Each row comes from the steps of one path. Every step used is in the known rows, and no mark comes twice. Write the path behind each row, first mark first.
Known rows:
vakano-vubet: [ 0.07  0.24  0.09  0.27  0.00  0.01 -0.05  0.13  0.13 -0.03 -0.17  0.09
 -0.27 -0.03 -0.09 -0.13  0.12 -0.04 -0.15  0.10  0.05  0.03  0.06 -0.05]
libek-godu-vegok-vubet: [-0.17  0.28 -0.11  0.26 -0.08  0.09  0.15  0.25  0.40  0.05 -0.13 -0.13
 -0.31 -0.11 -0.06 -0.04 -0.12  0.13  0.02  0.12  0.00 -0.10  0.01 -0.04]
godu-vegok: [-0.12  0.07  0.10  0.38  0.13 -0.05  0.16  0.11  0.20  0.11 -0.08 -0.08
 -0.28  0.09  0.05 -0.17  0.03 -0.03 -0.05  0.05 -0.07 -0.02  0.01  0.07]
vubet-vakano-godu-vegok: [ 0.00  0.22  0.23  0.28  0.14 -0.32 -0.21  0.30  0.20  0.10 -0.05  0.06
 -0.31  0.21  0.13  0.04 -0.08  0.05 -0.15 -0.07  0.03 -0.08  0.36 -0.01]
libek-vubet-vakano: [ 0.18  0.15  0.26  0.15 -0.15 -0.18 -0.15  0.15  0.33  0.09 -0.09  0.07
  0.01  0.16 -0.05 -0.04 -0.09  0.11 -0.09  0.22  0.29 -0.26  0.13 -0.02]
vubet-vakano-godu: [ 0.19  0.31  0.19  0.06  0.22 -0.29 -0.38  0.26  0.17  0.04 -0.03  0.18
 -0.17  0.13  0.10  0.24 -0.18 -0.01 -0.03  0.01  0.13 -0.01  0.39 -0.09]
libek-vubet-vakano-rimek-vegok-godu: [ 0.30  0.02  0.28 -0.01 -0.26 -0.20 -0.57 -0.04  0.42  0.00 -0.12  0.19
 -0.08  0.30  0.15  0.12  0.01  0.23 -0.15  0.13  0.24 -0.36  0.65 -0.26]
libek-godu-zemip: [-0.13  0.27  0.05 -0.11  0.36  0.25 -0.01  0.18  0.33  0.11 -0.03  0.03
 -0.26 -0.17  0.05  0.41 -0.01 -0.08  0.38  0.16 -0.07 -0.01 -0.01  0.08]
vegok-vubet-vakano-godu-zemip: [-0.08  0.30  0.20  0.08  0.14 -0.23 -0.14  0.40  0.29  0.06 -0.12  0.29
 -0.30  0.03  0.00  0.30 -0.14  0.02  0.12  0.04  0.20  0.05  0.15 -0.08]
zemip-godu-vegok-rimek-libek: [-0.26  0.07  0.20  0.10  0.22  0.02 -0.10  0.09  0.12  0.03  0.09 -0.09
 -0.27  0.13  0.05 -0.23  0.33  0.06  0.00  0.01  0.04 -0.20  0.21 -0.02]
vakano-godu-vegok-rimek-libek: [ 0.03  0.17  0.21  0.20  0.22 -0.21 -0.13  0.17  0.28  0.07  0.11  0.06
 -0.24  0.13  0.15  0.16  0.10  0.17 -0.06 -0.06  0.09  0.01  0.35 -0.13]
vakano-godu-vegok: [-0.03  0.17  0.10  0.27  0.25 -0.18  0.03  0.18  0.27  0.08 -0.03  0.04
 -0.35  0.07  0.13 -0.01 -0.01  0.01 -0.10 -0.05 -0.04  0.15  0.28  0.00]
libek-godu: [ 0.07  0.30 -0.07 -0.05  0.23  0.16 -0.14  0.10  0.29  0.05 -0.04 -0.04
 -0.15 -0.14  0.02  0.27 -0.13 -0.02  0.19  0.18 -0.01 -0.04  0.13 -0.04]
vubet-vakano-rimek: [ 0.31  0.21  0.19  0.18  0.00 -0.20 -0.34  0.05  0.10  0.00 -0.08  0.11
 -0.05  0.29  0.18  0.27 -0.15 -0.01 -0.01  0.02  0.08 -0.26  0.28 -0.05]
rimek-vegok: [ 0.01 -0.04  0.06  0.14  0.15 -0.09 -0.05 -0.01  0.23  0.01 -0.17  0.02
 -0.18  0.06  0.00 -0.20  0.03 -0.05 -0.08  0.17 -0.03  0.05  0.19 -0.04]
libek-vubet-vakano-godu: [ 0.26  0.27  0.25  0.02  0.00 -0.30 -0.30  0.23  0.40  0.09 -0.07  0.22
 -0.05  0.14  0.05  0.13 -0.14  0.16 -0.13  0.13  0.32 -0.08  0.43 -0.11]
vubet-vakano-godu-vegok-rimek-libek: [ 0.06  0.21  0.34  0.22  0.09 -0.34 -0.35  0.31  0.21  0.09  0.13  0.08
 -0.21  0.27  0.14  0.19  0.06  0.24 -0.09 -0.06  0.16 -0.23  0.44 -0.14]
zemip-godu-vegok: [-0.31  0.06  0.10  0.17  0.28  0.05  0.05  0.10  0.12  0.06 -0.08 -0.08
 -0.37  0.08  0.04 -0.40  0.20 -0.12 -0.05  0.03 -0.11 -0.05  0.13  0.12]
zemip-godu-vegok-rimek: [-0.23  0.04  0.24  0.19  0.33  0.08 -0.06  0.13  0.05  0.01  0.05 -0.11
 -0.33  0.21  0.09 -0.12  0.27  0.03 -0.03 -0.04 -0.03 -0.12  0.15  0.00]
rimek-libek-godu: [ 0.04  0.34 -0.11 -0.10  0.12  0.08 -0.17  0.07  0.35  0.08  0.01  0.00
 -0.06 -0.21 -0.03  0.15 -0.07  0.01  0.22  0.24  0.05 -0.12  0.18 -0.04]
godu-vegok-vubet-vakano: [-0.12  0.17  0.11  0.48 -0.23 -0.21  0.04  0.32  0.20  0.07 -0.17 -0.05
 -0.26  0.18 -0.07 -0.21 -0.07  0.12 -0.16  0.05  0.09 -0.22 -0.04 -0.02]
rimek-libek-godu-zemip: [-0.16  0.28  0.02 -0.16  0.29  0.18 -0.06  0.14  0.37  0.14  0.02  0.09
 -0.18 -0.24 -0.01  0.29  0.06 -0.03  0.43  0.23  0.00 -0.07  0.06  0.07]
vubet-vakano-rimek-libek-godu-vegok: [ 0.11  0.33  0.10  0.14 -0.15 -0.12 -0.32  0.12  0.27  0.10  0.01 -0.03
 -0.13  0.15  0.16  0.17 -0.07  0.16  0.07  0.06  0.00 -0.49  0.44 -0.01]
zemip-godu-vegok-vubet-vakano-rimek: [-0.13  0.20  0.15  0.27 -0.16 -0.18 -0.18  0.18  0.09 -0.02 -0.14  0.03
 -0.30  0.30  0.08 -0.24  0.02  0.06 -0.13 -0.05  0.06 -0.33  0.30 -0.04]
rimek-libek-godu-vegok-vubet: [-0.20  0.31 -0.16  0.19 -0.16  0.01  0.11  0.20  0.44  0.09 -0.09 -0.10
 -0.22 -0.19 -0.11 -0.15 -0.06  0.16  0.06  0.17  0.06 -0.18  0.06 -0.05]
godu-vegok-vubet-vakano-rimek: [ 0.07  0.19  0.16  0.49 -0.32 -0.27 -0.06  0.17  0.19  0.00 -0.16  0.02
 -0.20  0.31  0.09 -0.01 -0.12  0.13 -0.17 -0.03  0.10 -0.32  0.16 -0.08]

Write each row's path:
[ 0.23  0.13  0.37  0.10 -0.19 -0.20 -0.30  0.15  0.33  0.08  0.07  0.07
  0.13  0.20 -0.01  0.12  0.05  0.29 -0.05  0.23  0.41 -0.40  0.21 -0.18] | vegok-rimek-libek-vubet-vakano
[ 0.07  0.07  0.41  0.32 -0.27 -0.23 -0.12  0.20  0.35  0.14  0.05 -0.03
 -0.05  0.30  0.02 -0.08  0.13  0.36 -0.15  0.16  0.31 -0.48  0.21 -0.09] | godu-vegok-rimek-libek-vubet-vakano
[-0.20 -0.06  0.16 -0.06  0.33  0.10 -0.22  0.10  0.33  0.09 -0.08  0.14
 -0.39 -0.02  0.07  0.14  0.23 -0.06  0.21  0.11 -0.06  0.07  0.24 -0.08] | rimek-vegok-godu-zemip
[-0.11  0.13  0.24  0.07  0.11 -0.30 -0.17  0.34  0.37  0.05 -0.20  0.29
 -0.35  0.10 -0.02  0.07 -0.06  0.07 -0.01  0.06  0.15  0.04  0.31 -0.10] | rimek-vegok-vubet-vakano-godu-zemip
[ 0.23  0.30  0.21 -0.04 -0.08 -0.38 -0.32  0.19  0.47  0.10 -0.02  0.23
  0.03  0.07  0.00  0.00 -0.08  0.17 -0.10  0.18  0.38 -0.19  0.49 -0.12] | rimek-libek-vubet-vakano-godu
[ 0.11  0.13  0.16  0.09  0.14 -0.05 -0.16  0.05  0.19  0.03  0.10  0.01
 -0.01  0.08  0.02  0.19  0.09  0.09  0.10  0.14  0.16 -0.09  0.11 -0.13] | vegok-rimek-libek
[ 0.07  0.18  0.11  0.12 -0.04 -0.40 -0.31  0.28  0.33 -0.03 -0.21  0.19
 -0.24  0.12 -0.04 -0.08 -0.16  0.11 -0.20  0.08  0.19  0.00  0.43 -0.22] | rimek-vegok-vubet-vakano-godu
[ 0.29  0.38  0.06 -0.09 -0.09 -0.09 -0.49  0.07  0.26  0.04  0.02  0.07
  0.01  0.07  0.13  0.37 -0.17  0.08  0.19  0.12  0.08 -0.43  0.46 -0.11] | vubet-vakano-rimek-libek-godu
[-0.14  0.25 -0.06  0.12  0.04  0.05 -0.01  0.13  0.36  0.14 -0.01 -0.12
 -0.21 -0.12  0.00 -0.06  0.01  0.08  0.13  0.18 -0.07 -0.17  0.18  0.06] | rimek-libek-godu-vegok
[ 0.24  0.04  0.22  0.17 -0.07 -0.28 -0.37  0.00  0.15 -0.03 -0.17  0.11
 -0.12  0.33  0.16  0.02 -0.07  0.03 -0.12  0.05  0.03 -0.27  0.46 -0.10] | vubet-vakano-rimek-vegok
[-0.15  0.12  0.12 -0.05  0.38  0.19 -0.21  0.16  0.28  0.11  0.02  0.15
 -0.33 -0.09  0.08  0.38  0.14 -0.10  0.29  0.06  0.00  0.07  0.09 -0.04] | vegok-godu-zemip
[ 0.02  0.23  0.34 -0.09  0.07 -0.28 -0.20  0.27  0.50  0.18 -0.02  0.33
 -0.10  0.03  0.04  0.15  0.05  0.15  0.12  0.17  0.33 -0.13  0.36 -0.02] | rimek-libek-vubet-vakano-godu-zemip
[-0.04  0.02  0.25  0.37  0.18  0.00  0.04  0.13  0.16  0.05  0.04 -0.12
 -0.26  0.23  0.10  0.10  0.11  0.11 -0.04 -0.02  0.00 -0.09  0.01 -0.05] | godu-vegok-rimek
[ 0.12  0.35  0.07  0.13 -0.01 -0.32 -0.27  0.33  0.26 -0.01 -0.11  0.19
 -0.17  0.07 -0.02  0.16 -0.26  0.07 -0.10  0.04  0.25  0.01  0.28 -0.19] | vegok-vubet-vakano-godu
[-0.16  0.36 -0.02  0.21 -0.28 -0.11 -0.10  0.35  0.37  0.12 -0.08 -0.08
 -0.19 -0.06 -0.12 -0.11 -0.10  0.23  0.03  0.18  0.12 -0.39  0.13 -0.07] | rimek-libek-godu-vegok-vubet-vakano
[ 0.05  0.02  0.32 -0.03  0.11 -0.07 -0.54  0.09  0.23  0.05 -0.07  0.24
 -0.32  0.24  0.22  0.38  0.13  0.04  0.15  0.00  0.00 -0.24  0.50 -0.14] | vubet-vakano-rimek-vegok-godu-zemip
[ 0.00 -0.04  0.19 -0.04  0.24  0.04 -0.32 -0.04  0.31  0.02 -0.09  0.21
 -0.34  0.10  0.23  0.33  0.17 -0.03  0.18  0.02 -0.08 -0.01  0.41 -0.14] | vakano-rimek-vegok-godu-zemip
[-0.03  0.19  0.12  0.18  0.19  0.16 -0.06  0.18  0.26  0.05  0.08 -0.19
 -0.27  0.08  0.10  0.34  0.03  0.19  0.10  0.02 -0.04 -0.16  0.12 -0.07] | libek-godu-vegok-rimek
[ 0.14  0.03  0.01  0.21 -0.17 -0.20 -0.05 -0.07  0.31 -0.11 -0.25  0.10
 -0.16  0.14  0.05 -0.11 -0.12  0.06 -0.13  0.09  0.08 -0.02  0.25 -0.16] | vakano-rimek-vegok-vubet
[-0.11  0.23  0.00  0.33  0.03 -0.23  0.12  0.28  0.36  0.03 -0.13  0.07
 -0.37  0.02  0.02 -0.10 -0.10  0.09 -0.16 -0.03  0.08  0.20  0.17 -0.10] | vakano-godu-vegok-vubet
[ 0.05  0.21  0.28  0.20 -0.17 -0.42 -0.15  0.25  0.50  0.17 -0.04  0.14
 -0.13  0.14  0.05 -0.20  0.00  0.26 -0.19  0.12  0.28 -0.23  0.48 -0.04] | rimek-libek-vubet-vakano-godu-vegok
[ 0.24  0.05  0.20  0.03 -0.02 -0.17 -0.65  0.03  0.22 -0.03 -0.08  0.17
 -0.19  0.28  0.20  0.24 -0.01  0.07 -0.05  0.01  0.04 -0.30  0.64 -0.25] | vubet-vakano-rimek-vegok-godu
[-0.33  0.17  0.12  0.26 -0.07 -0.13 -0.07  0.33  0.12  0.03 -0.13 -0.06
 -0.37  0.16 -0.07 -0.43  0.06  0.01 -0.13  0.06  0.08 -0.26  0.13  0.02] | zemip-godu-vegok-vubet-vakano
[ 0.15  0.15  0.47  0.27 -0.03 -0.29 -0.24  0.31  0.37  0.08  0.05  0.08
 -0.18  0.35  0.14  0.20  0.02  0.36 -0.23 -0.03  0.31 -0.23  0.41 -0.15] | libek-vubet-vakano-godu-vegok-rimek
[ 0.05  0.22  0.12  0.43 -0.40 -0.35 -0.12  0.14  0.26  0.03 -0.13  0.05
 -0.13  0.23  0.04 -0.14 -0.07  0.17 -0.13  0.05  0.14 -0.40  0.22 -0.07] | godu-vegok-vubet-vakano-rimek-libek
[ 0.07  0.19  0.38  0.27  0.18 -0.27 -0.31  0.33  0.15  0.06  0.08  0.04
 -0.29  0.35  0.17  0.32 -0.02  0.20 -0.11 -0.15  0.10 -0.15  0.34 -0.13] | vubet-vakano-godu-vegok-rimek
[ 0.05  0.14  0.26  0.27  0.33 -0.13 -0.08  0.21  0.23  0.03  0.08  0.02
 -0.33  0.21  0.19  0.27  0.06  0.16 -0.09 -0.14  0.04  0.07  0.29 -0.14] | vakano-godu-vegok-rimek
